What can hang from each mark:
J_44: J_589 J_796
J_572: J_589
J_198: J_589
J_796: J_39 J_44 J_198 J_498 J_572
J_39: J_589 J_796
J_589: J_44 J_498 J_572

Known rows, with every way that one mark hangs from another:
J_44(J_589(J_572) J_796(J_498)): [ 4.19  1.40 -0.42 -0.67  0.92 -1.58  2.11 -1.25 -1.15  1.02  0.16 -3.30
 -2.85  0.45 -0.86 -0.11 -2.75  0.13 -2.73  0.29 -0.83 -0.82  1.48]
J_198(J_589(J_44(J_796) J_498 J_572)): [ 4.65  1.71 -0.36  1.98  1.21 -1.44  1.27  0.27 -1.21  0.86 -0.41 -3.40
 -0.12  0.95 -0.39 -0.84 -4.32  0.85 -3.58  0.43 -1.08  0.07  1.16]
J_796(J_39 J_44(J_589)): [ 3.22  1.22  0.95 -0.77  0.26 -0.92  2.97  0.07 -1.36  1.33 -0.58 -3.60
 -2.14 -0.18 -0.39  0.66  2.04  0.60 -4.07  0.02 -0.40 -1.97  0.80]
J_796(J_39 J_44 J_198(J_589) J_498): [ 4.15  0.86  2.69 -0.18  0.18 -1.75  2.39  0.32 -1.81  1.97 -0.80 -5.16
 -1.95 -1.26 -0.51  1.45  1.95  0.08 -4.93 -0.48 -0.28  0.05  0.26]
J_44(J_796(J_39 J_198 J_498)): [ 3.89  0.84  1.75  0.79  0.54 -1.99  2.66 -1.10 -1.91  2.12  0.23 -5.05
 -2.65  0.35  0.25  1.10  0.65  0.27 -3.31 -0.27 -0.38 -0.30  0.40]
J_589(J_44 J_498 J_572): [ 3.88  0.60 -0.12  2.43  1.05 -0.31  1.50  0.15 -1.17  0.61 -0.85 -3.76
 -0.19  1.43 -1.02 -0.84 -1.68  0.02 -3.25 -0.20 -0.66 -0.03  0.95]
J_589(J_44 J_572): [ 3.55  1.07 -0.20  1.64  0.70 -0.60  1.17 -0.21 -1.11  0.51 -0.72 -2.92
 -0.90  1.38 -1.53 -0.61 -0.17  0.29 -3.06 -0.05 -0.51 -0.16  0.71]
J_198(J_589(J_572)): [ 3.77  1.13  0.14 -1.37  0.80 -1.21  1.33 -0.18 -1.12  0.57 -0.65 -2.18
 -1.44  0.41 -1.69 -0.69 -1.04  0.93 -4.29  0.70 -1.17  0.20  0.38]
J_39(J_796(J_44(J_589) J_498)): [ 4.14  0.93  0.39 -0.45  0.06 -0.89  1.64  0.13 -0.86  1.41 -0.72 -3.37
 -2.69 -0.06 -1.01  1.39  2.52 -0.85 -2.67 -0.51  0.29 -0.62  1.16]
J_44(J_589 J_796(J_39 J_198 J_572)): [ 2.59  1.19  0.96  0.73  1.34 -2.32  3.15 -1.46 -1.92  1.66  0.35 -3.37
 -3.05  0.82 -0.17  1.26 -0.05  1.57 -4.62  0.04 -0.14 -1.30  0.88]
J_198(J_589): [ 3.06  1.11  0.56 -0.98 -0.07 -1.11  1.98  0.23 -1.35  0.80 -0.73 -1.62
 -1.14  0.39 -0.85 -0.25 -0.38  0.85 -3.63  0.65 -0.95  0.01  0.35]
J_198(J_589(J_44(J_796(J_39)) J_498 J_572)): [ 5.70  1.88  0.38  1.45  1.54 -1.36  1.99  0.05 -1.48  1.13 -0.21 -4.46
  0.13  0.67 -0.25 -0.62 -3.66  1.24 -3.93  0.42 -1.21 -0.63  1.03]
J_589(J_44(J_796) J_498 J_572): [ 3.94  1.35 -0.46  3.14  1.27 -1.11  1.49 -0.17 -1.17  1.10 -0.29 -3.90
 -0.64  1.64 -0.32 -0.74 -2.40  0.32 -2.83  0.30 -0.75 -0.26  1.23]
J_198(J_589(J_44 J_572)): [ 4.18  1.51 -0.08  0.66  0.77 -1.02  1.00  0.23 -1.06  0.28 -0.90 -2.35
 -0.42  0.75 -1.54 -0.64 -2.07  0.75 -3.80  0.19 -0.85  0.16  0.72]
J_589(J_44(J_796(J_39 J_198)) J_498 J_572): [ 4.48  0.81  0.83  3.34  1.79 -1.56  1.86 -0.50 -1.82  1.59 -0.25 -5.88
 -0.77  1.26  0.08  0.01 -1.70  0.71 -4.09 -0.39 -0.57 -0.47  0.88]
J_198(J_589(J_44)): [ 3.50  1.47  0.29  1.04 -0.15 -0.83  1.68  0.45 -1.32  0.58 -0.91 -1.83
 -0.13  0.66 -0.81 -0.17 -1.17  0.60 -3.10  0.10 -0.64 -0.01  0.60]
J_44(J_796(J_39 J_198(J_589(J_572)))): [ 4.39  1.30  1.01 -0.35  1.52 -2.32  1.77 -0.80 -1.68  1.46 -0.07 -4.32
 -2.16  0.14 -0.48  0.17 -1.40  1.69 -5.16  0.43 -1.16 -0.18  0.37]
J_198(J_589(J_44(J_796(J_39 J_498)) J_572)): [ 6.24  2.36  0.74  0.31  0.94 -1.62  1.82 -0.69 -1.44  1.12  0.09 -4.27
 -0.81  0.08 -0.98  0.09 -2.70  0.61 -3.24  0.23 -0.91 -0.38  1.06]
J_44(J_796): [ 2.30  1.36  0.07  0.91  0.13 -1.56  2.19 -0.62 -1.34  1.50  0.07 -2.35
 -2.20  1.25  0.04 -0.07  0.58  0.66 -2.52  0.80 -0.67 -0.50  0.56]
J_44(J_589(J_498 J_572)): [ 3.72  0.25 -0.44 -0.25  1.35 -0.51  2.29 -0.28 -1.15  0.52 -0.68 -3.06
 -1.47  0.93 -0.97 -0.84 -3.06  0.48 -3.89  0.11 -1.02 -0.79  1.14]
J_198(J_589(J_44 J_498 J_572)): [ 4.46  1.06 -0.01  1.47  1.08 -0.68  1.30  0.62 -1.20  0.45 -1.07 -3.15
  0.36  0.84 -1.16 -0.93 -3.58  0.52 -3.88  0.04 -1.01  0.25  0.88]
J_796(J_39(J_589) J_44 J_498 J_572): [ 4.36  1.12  2.11  1.28  1.23 -0.74  3.26 -0.74 -1.60  1.75  0.04 -4.27
 -2.89 -0.43 -1.77  1.62  4.64 -0.38 -2.82 -0.32  0.15 -0.46  0.57]
J_572(J_589(J_44(J_796(J_39)) J_498)): [ 3.59  1.72  0.98  3.43  1.03 -0.54  3.41 -0.61 -1.91  1.29 -0.04 -4.68
 -0.93  1.20  0.69 -0.35 -1.81  0.51 -3.11  0.05 -1.04 -0.57  1.49]

Rows:
[ 4.68  0.10  1.31  0.82  2.13 -0.84  2.34 -1.41 -1.85  0.90 -0.32 -4.66
 -2.51  0.44 -1.58  0.27  1.09  0.76 -3.95 -0.59 -0.86 -0.20 -0.02] : J_796(J_39(J_589(J_572)) J_198)
[ 4.13  0.08  1.75  4.44  2.10 -0.62  3.15 -0.68 -2.13  1.22 -0.35 -4.50
 -0.84  1.01 -0.92  1.02  0.55  0.40 -3.56 -1.16  0.09 -0.02  0.52] : J_796(J_39(J_589(J_44 J_498)) J_198 J_572)
[ 2.52  0.85  0.60  3.58  0.58  0.12  2.73  0.06 -1.62  0.67 -0.86 -3.54
 -0.68  1.27 -0.35 -0.62 -1.55 -0.20 -3.19 -0.37 -0.85  0.34  1.46] : J_572(J_589(J_44 J_498))
[ 1.73  0.33  1.90  2.01  0.44 -1.84  2.07 -0.08 -1.50  2.01 -0.59 -4.38
 -3.08 -0.01 -1.45  1.83  4.00 -0.62 -4.25 -0.51  0.63  0.62  0.60] : J_796(J_44 J_198 J_498 J_572)
[ 1.96  1.63 -0.33  0.53  0.79 -1.85  2.68 -1.14 -1.27  1.22  0.29 -1.35
 -2.88  1.16 -0.60  0.48 -0.42  1.12 -3.40  0.78 -0.24 -1.05  1.23] : J_44(J_589 J_796(J_572))
[ 4.31  2.09  1.18  2.41  0.67 -1.55  2.80 -1.05 -1.67  1.84  0.62 -3.71
 -1.59  1.04 -0.70  1.03  0.83  0.24 -2.52  0.08  0.14 -0.59  1.05] : J_589(J_44(J_796(J_39 J_498 J_572)))
[ 5.08  0.08  1.06  1.65  1.80 -0.92  0.75 -0.61 -1.21  1.37 -0.72 -5.39
 -3.24 -0.22 -2.10  1.53  3.97 -1.12 -3.13 -1.25  0.13  0.94  0.47] : J_39(J_589(J_572) J_796(J_44 J_198 J_498))
[ 3.89  0.72  1.32  1.77  1.56 -1.56  2.95 -1.43 -2.04  1.62  0.27 -4.27
 -2.70  0.60  0.05  0.79  1.08  0.92 -3.02 -0.25 -0.70 -0.56  0.14] : J_44(J_796(J_39(J_589) J_198))
[ 5.31  0.62  1.64  0.09  0.86 -0.27  3.25 -1.22 -1.72  1.19  0.02 -3.78
 -2.06 -0.03 -1.07  0.68  1.35 -0.26 -1.83 -0.37 -0.70 -0.48  0.30] : J_796(J_39(J_589) J_498)
[ 2.62  0.27  1.72  1.64  1.38 -1.49  3.36  0.16 -1.78  1.84 -0.70 -4.81
 -2.20  0.01 -0.39  1.44  1.68  0.64 -5.61 -0.56  0.18 -1.04  0.93] : J_796(J_39 J_44(J_589(J_498)) J_198 J_572)
[ 0.52  0.40  1.38  2.41  1.06 -1.25  2.77 -1.05 -1.94  1.12 -0.44 -2.91
 -3.20  1.00 -1.28  0.66  1.65  0.55 -4.98 -0.22 -0.32  0.96  0.84] : J_796(J_198 J_572(J_589))
[ 3.74  1.01  0.48  1.81  0.22 -0.62  1.99  0.99 -1.42  0.69 -1.00 -2.57
  0.54  0.76 -0.35 -0.49 -2.95  0.43 -3.22 -0.05 -0.71  0.14  0.87] : J_198(J_589(J_44 J_498))
[ 1.73  0.69  2.11  1.70  1.29 -1.18  3.43 -1.32 -2.14  1.35 -0.21 -3.95
 -3.03  0.61 -1.11  0.88  2.27  0.91 -5.37 -0.25 -0.45  0.30  0.62] : J_796(J_39 J_198 J_572(J_589))
[ 2.80  0.34  1.35  1.94  1.22 -1.76  1.17  1.08 -1.33  1.84 -1.08 -3.87
 -1.60  0.19 -1.05  1.61  2.89  0.27 -5.47 -0.35  0.34  1.09  0.57] : J_39(J_796(J_44 J_198(J_589(J_498)) J_572))
[ 3.93  0.10  1.10  0.66  1.78 -1.23  2.47  0.07 -1.58  1.43 -0.94 -5.92
 -2.02 -0.18 -0.62  0.44 -0.13  0.56 -5.60 -0.61 -0.47 -1.17  0.88] : J_796(J_39 J_44(J_589(J_498 J_572)) J_198)
[ 3.71  1.68  1.42  0.56  0.71 -1.82  3.00 -1.33 -1.58  2.06  0.73 -3.57
 -2.70  0.65 -0.63  1.06  1.71  0.38 -2.98  0.63 -0.18 -0.62  0.79] : J_44(J_796(J_39 J_498 J_572))
[ 3.74 -0.17  0.09  0.93  1.73 -1.06  0.95  0.36 -1.05  1.22 -1.24 -5.05
 -2.30  0.42 -0.98  0.78  0.92 -0.06 -4.96 -0.86 -0.01 -0.17  1.08] : J_39(J_796(J_44(J_589(J_498 J_572)) J_198))
[ 3.13  1.25 -0.05  3.52  0.44 -0.98  2.12  0.20 -1.39  1.33 -0.25 -3.39
 -0.43  1.65  0.59 -0.32 -1.78  0.20 -2.23  0.15 -0.41 -0.41  1.15] : J_589(J_44(J_796) J_498)
[ 4.48  1.14  2.20  1.50  0.75 -1.65  2.47 -0.37 -2.03  1.36 -0.38 -3.95
 -0.96 -0.05 -1.35  1.48 -0.12  0.47 -4.39 -0.80  0.14  0.45  0.65] : J_796(J_39 J_198(J_589(J_44)) J_498 J_572)
[ 3.72  0.85  0.41  1.49  1.00 -1.42  0.85  0.13 -1.49  0.44 -1.08 -3.36
 -0.79  0.55 -1.46 -0.06 -2.03  0.76 -4.73 -0.47 -0.63  0.73  0.55] : J_796(J_198(J_589(J_44 J_572)))
[ 3.69  0.83  1.34  0.75  1.54 -0.63  3.21 -1.27 -1.68  1.14  0.24 -2.54
 -2.27  0.80 -1.56  0.76  2.85  0.85 -2.91  0.20 -0.37 -0.66  0.20] : J_796(J_39(J_589) J_572)
[ 3.39  0.20  1.41  1.36  0.13 -1.37  0.94  0.17 -1.21  2.08 -0.93 -4.78
 -2.79  0.08 -0.94  1.90  4.77 -1.07 -3.57 -0.97  0.58  0.67  0.44] : J_39(J_796(J_44 J_198 J_498))
[ 2.57  1.47  0.09  4.14  0.97 -1.41  2.31 -0.13 -1.38  1.47  0.03 -2.88
 -0.85  1.82 -0.24  0.17 -0.54  0.37 -2.79  0.38  0.00 -0.10  1.27] : J_589(J_44(J_796(J_572)) J_498)
[ 4.21  0.26  0.74  0.96  1.55 -1.49  0.43  1.00 -1.14  1.47 -1.37 -4.98
 -1.49  0.01 -1.16  0.77  1.19  0.14 -5.45 -0.45 -0.40  0.95  0.61] : J_39(J_796(J_44 J_198(J_589(J_498 J_572))))
[ 1.85  0.97  0.76  3.98  1.12 -0.17  3.00 -0.39 -1.63  0.81 -0.59 -2.94
 -1.04  1.53 -1.06 -0.11 -0.67  0.02 -3.64 -0.21 -0.44  0.62  1.54] : J_796(J_572(J_589(J_44 J_498)))
[ 2.40  0.84  2.01  1.11  0.47 -2.11  1.96  0.39 -1.50  1.83 -0.75 -3.81
 -2.52 -0.73 -1.52  1.75  2.46 -0.10 -5.00 -0.27  0.30  1.00  0.54] : J_796(J_44 J_198(J_589) J_498 J_572)
[ 5.14  0.99  1.96  0.90  0.27 -1.37  2.30 -0.11 -1.92  1.25 -0.68 -4.47
 -0.51 -0.22 -0.62  1.06 -1.17  0.19 -3.90 -0.91 -0.31  0.22  0.50] : J_796(J_39 J_198(J_589(J_44)) J_498)
